Every row comes from one small tree of marks. Brackets hold a mark, then the marks that hang from it, in the order of their numbers. Every link used is in the known rows. Which tree was each row made from?
In the rows, zero is written as 128.
Known rows:
[q_114 [q_535 q_337 [q_555 q_387] q_754]]: [151 100 105  95 107 171 176 166 147 166 130  79 179 145 109 137 193 163
 167 130  95 112]
[q_754 [q_387 q_555]]: [134  86 115 101 138 138 158 147 166 124 127 163  70  98 112 143 124 128
 144 136 117 139]
[q_337 [q_387 q_555]]: [130 100 128  99 154 150 172 165 174 138 122 166  85 106 115 150 155 114
 162 124 126 108]
[q_581 q_387 [q_822 q_446]]: [177 120 104 108 150 150 119 148 101  67 146 162 100 102 114 150 111 114
 185 122 148 122]
[q_446 [q_822 [q_581 [q_387 q_337 q_555 [q_754 q_535]]]]]: [161 131 111 124 136 143 133 174  80 140 119 161 113 122 112 119 129 101
 167 117  94  91]
[q_387 q_555 [q_754 [q_535 q_114 q_337]]]: [124  99 119 119 136 196 159 209 139 138 105 157  71 152 148 125 163 126
 134 136 106 116]
[q_535 q_114]: [157 126 107 130 114 164 145 173 129 133 107 111 125 134 119 131 146 129
 141 135 136 115]
[q_822 q_446 [q_581 [q_387 q_337 q_555 q_754]]]: [147 127 115 118 143 131 132 203  70 122 148 215  89  99 144 130  98 131
 144  96 112 102]
[q_114 [q_535 q_337 [q_555 [q_387 q_754]]]]: [161 109 116  97 112 166 165 154 140 176 125  86 143 143 117 138 176 154
 164 137 102 110]
[q_581 [q_387 q_337] [q_822 q_446]]: [186 115  95  89 148 160 124 161 100  75 140 170  97 109 109 147 123  98
 176 115 154 117]
[q_754 q_535]: [130 125 130 130 131 144 121 167 113 135  94 152 107 131 141 129 129 167
 114 136 113 123]
[q_754 [q_387 q_555] [q_535 q_114]]: [113  83 116 118 135 156 157 199 161 121 122 169  68 104 120 137 133 160
 117 153 111 142]
[q_822 q_446 q_581]: [148 145 127 139 137 112 129 190  48 148 136 201 125  97 146 129  96 168
 134 105 123 125]
[q_754 q_387 [q_535 q_337 q_555]]: [126  93 110  97 122 160 139 161 174 127 119 118 107 120 104 143 142 205
 150 136  97 138]
[q_446 [q_822 [q_581 q_387]]]: [173 143 110 131 130 126 124 147  77 138 122 138 135 113 103 123 120 111
 179 116 101  96]
[q_581 [q_387 [q_555 [q_535 q_114 q_754]]] q_822]: [168 106 104 106 143 180 155 165 125  75 125 173 106 116 126 151 138  87
 180 122 130  93]
[q_114 [q_535 [q_337 q_387] q_555]]: [151 103 132  95 122 162 165 141 133 169 124  90 160 136 105 146 176 159
 164 139 117  98]
[q_581 [q_387 q_337 [q_555 q_535]] [q_822 q_446]]: [174 107 109  84 153 161 147 176  92  95 132 209  68 104 136 155 135  75
 165 121 144 104]
[q_387 q_754]: [142 121 109 125 129 168 135 163 139 140  99 133 106 154 135 121 126 128
 152 120 109 118]
[q_387 [q_555 [q_535 q_337]] q_754]: [132 110 127 110 130 177 163 184 129 174  87 168  71 150 165 133 157 105
 144 122  99 107]
[q_754 [q_387 q_337]]: [151  92  99  92 124 145 141 153 162 138 115 142  97 111  96 135 125 136
 139 123 126 140]
[q_387 q_337 q_555 [q_754 q_535]]: [127  93 114  92 144 189 163 215 135 146  93 199  56 155 152 121 159  96
 114 127 107 103]

Write each row's tree:
[167 135 107 126 126 148 144 180  79 157 112 156 119 124 117 121 136  89
 171 115  95  86] => [q_446 [q_822 [q_581 [q_387 q_337 [q_555 [q_535 q_114]] q_754]]]]
[152 106 121  95 133 166 149 155 158 149 117 112 110 119 104 147 179 141
 172 116 136 123] => [q_535 [q_337 [q_387 q_555]]]
[139  80  78 106 104 198 172 202 178 127 130  79 155 134  85 133 194 158
 167 117 120 146] => [q_535 q_114 q_337 [q_754 [q_387 q_555]]]
[136  88  71 110 107 185 170 209 175 123 121 109 157 137  88 126 165 141
 148 118 117 134] => [q_535 q_114 [q_754 [q_387 q_337]]]
[151 143 120 134 136 109 113 177  60 118 150 190 116  87 135 135  84 161
 147  99 117 111] => [q_822 q_446 [q_581 q_387]]
[133 118 105 121 119 199 143 194 151 138 100 111 115 166 132 124 152 164
 153 129  98 111] => [q_387 [q_754 [q_535 q_114 q_337 q_555]]]
[130 119 110 116 126 187 136 179 148 140  98 122 110 164 137 124 146 167
 153 125  93 112] => [q_387 [q_754 [q_535 q_337 q_555]]]
[157 131 121 129 135 131 130 159  97 107 132 184 117  97 131 132  95 137
 151  99 109  81] => [q_822 [q_581 [q_387 q_555]]]
[144 123 108 103 118 167 141 174 160 142 110 115 108 134 128 140 169 187
 152 130  96 123] => [q_754 [q_535 q_337 [q_555 q_387]]]
[147 100 130  96 124 171 167 150 137 170 123  91 158 145 107 141 173 157
 168 137 111  97] => [q_114 [q_535 [q_337 [q_387 q_754]] q_555]]
[149 102 110 107 167 175 137 185 109  64 146 200  60 114 137 145 117 102
 175 130 126 117] => [q_581 [q_387 q_555 [q_754 q_535]] [q_822 q_446]]
[163  99 105 104 155 195 135 168 133  63 129 168  80 127 124 140 129 105
 183 123 125 104] => [q_581 [q_387 q_555 [q_754 [q_535 q_337]]] q_822]
[173 137 110 125 124 140 143 174  72 155 114 155 122 116 113 126 137  90
 167 117 101  85] => [q_446 [q_822 [q_581 [q_387 q_337 [q_555 [q_535 q_114]]]]]]
[175 107 105  87 149 169 152 187  94  93 133 202  71 106 133 154 141  72
 165 123 148 103] => [q_581 [q_387 q_337 [q_555 [q_535 q_114]]] [q_822 q_446]]
[132  87  63  87 106 202 198 207 208 112 130 101 162 150  88 137 179 148
 174 123  96 105] => [q_535 q_114 q_555 [q_754 [q_387 q_337]]]
[163 130 106 127 132 151 138 186  80 140 120 153 117 124 110 118 134  99
 167 120  98  90] => [q_446 [q_822 [q_581 [q_387 q_337 q_555 [q_754 [q_535 q_114]]]]]]
[163 132  83 108  97 175 169 230 169 205  85 147  82 141 148 129 168 113
 143 112  97 122] => [q_555 [q_387 q_337 q_754] [q_535 q_114]]
[156 132 108 129 128 148 117 182 100 117 119 177 128 119 128 118  92 151
 144  91 104  83] => [q_822 [q_581 [q_387 q_337 [q_754 q_535]]]]
[186 107  86  94 143 194 127 161 137  71 122 152 104 137 106 133 121  90
 188 108 138  98] => [q_581 [q_387 q_337 q_754] q_822]
[145 130 113 123 135 136 140 221  64 137 140 216  91 102 151 132 104 131
 138  98 109  97] => [q_822 q_446 [q_581 [q_387 q_337 [q_555 [q_535 q_114]] q_754]]]
[168 136 114 129 136 128 134 151  77 136 125 151 121 110 109 126 126  99
 176 118  99  94] => [q_446 [q_822 [q_581 [q_387 q_555]]]]
[168  94  98  89 157 198 142 184 134  68 124 191  74 131 124 136 132  82
 170 121 130  93] => [q_581 [q_387 q_337 q_555 [q_754 q_535]] q_822]
[152 108  90  91 112 217 179 190 204 139 125  64 140 154  90 146 197 157
 206 123 118  94] => [q_535 q_114 [q_337 [q_387 q_754]] q_555]
[152 129 118 115 142 117 130 194  61 120 150 215  93  87 139 136 101 133
 138  98 120 102] => [q_822 q_446 [q_581 [q_387 q_337 q_555]]]
[177 140 106 124 128 131 127 151  77 141 119 139 134 117 100 122 125 104
 175 113 105  94] => [q_446 [q_822 [q_581 [q_387 q_337]]]]
[134 122 116 114 110 164 154 178 139 188  85 121 158 140 130 141 177 161
 155 102 105 117] => [q_555 [q_535 [q_337 q_387] q_754]]
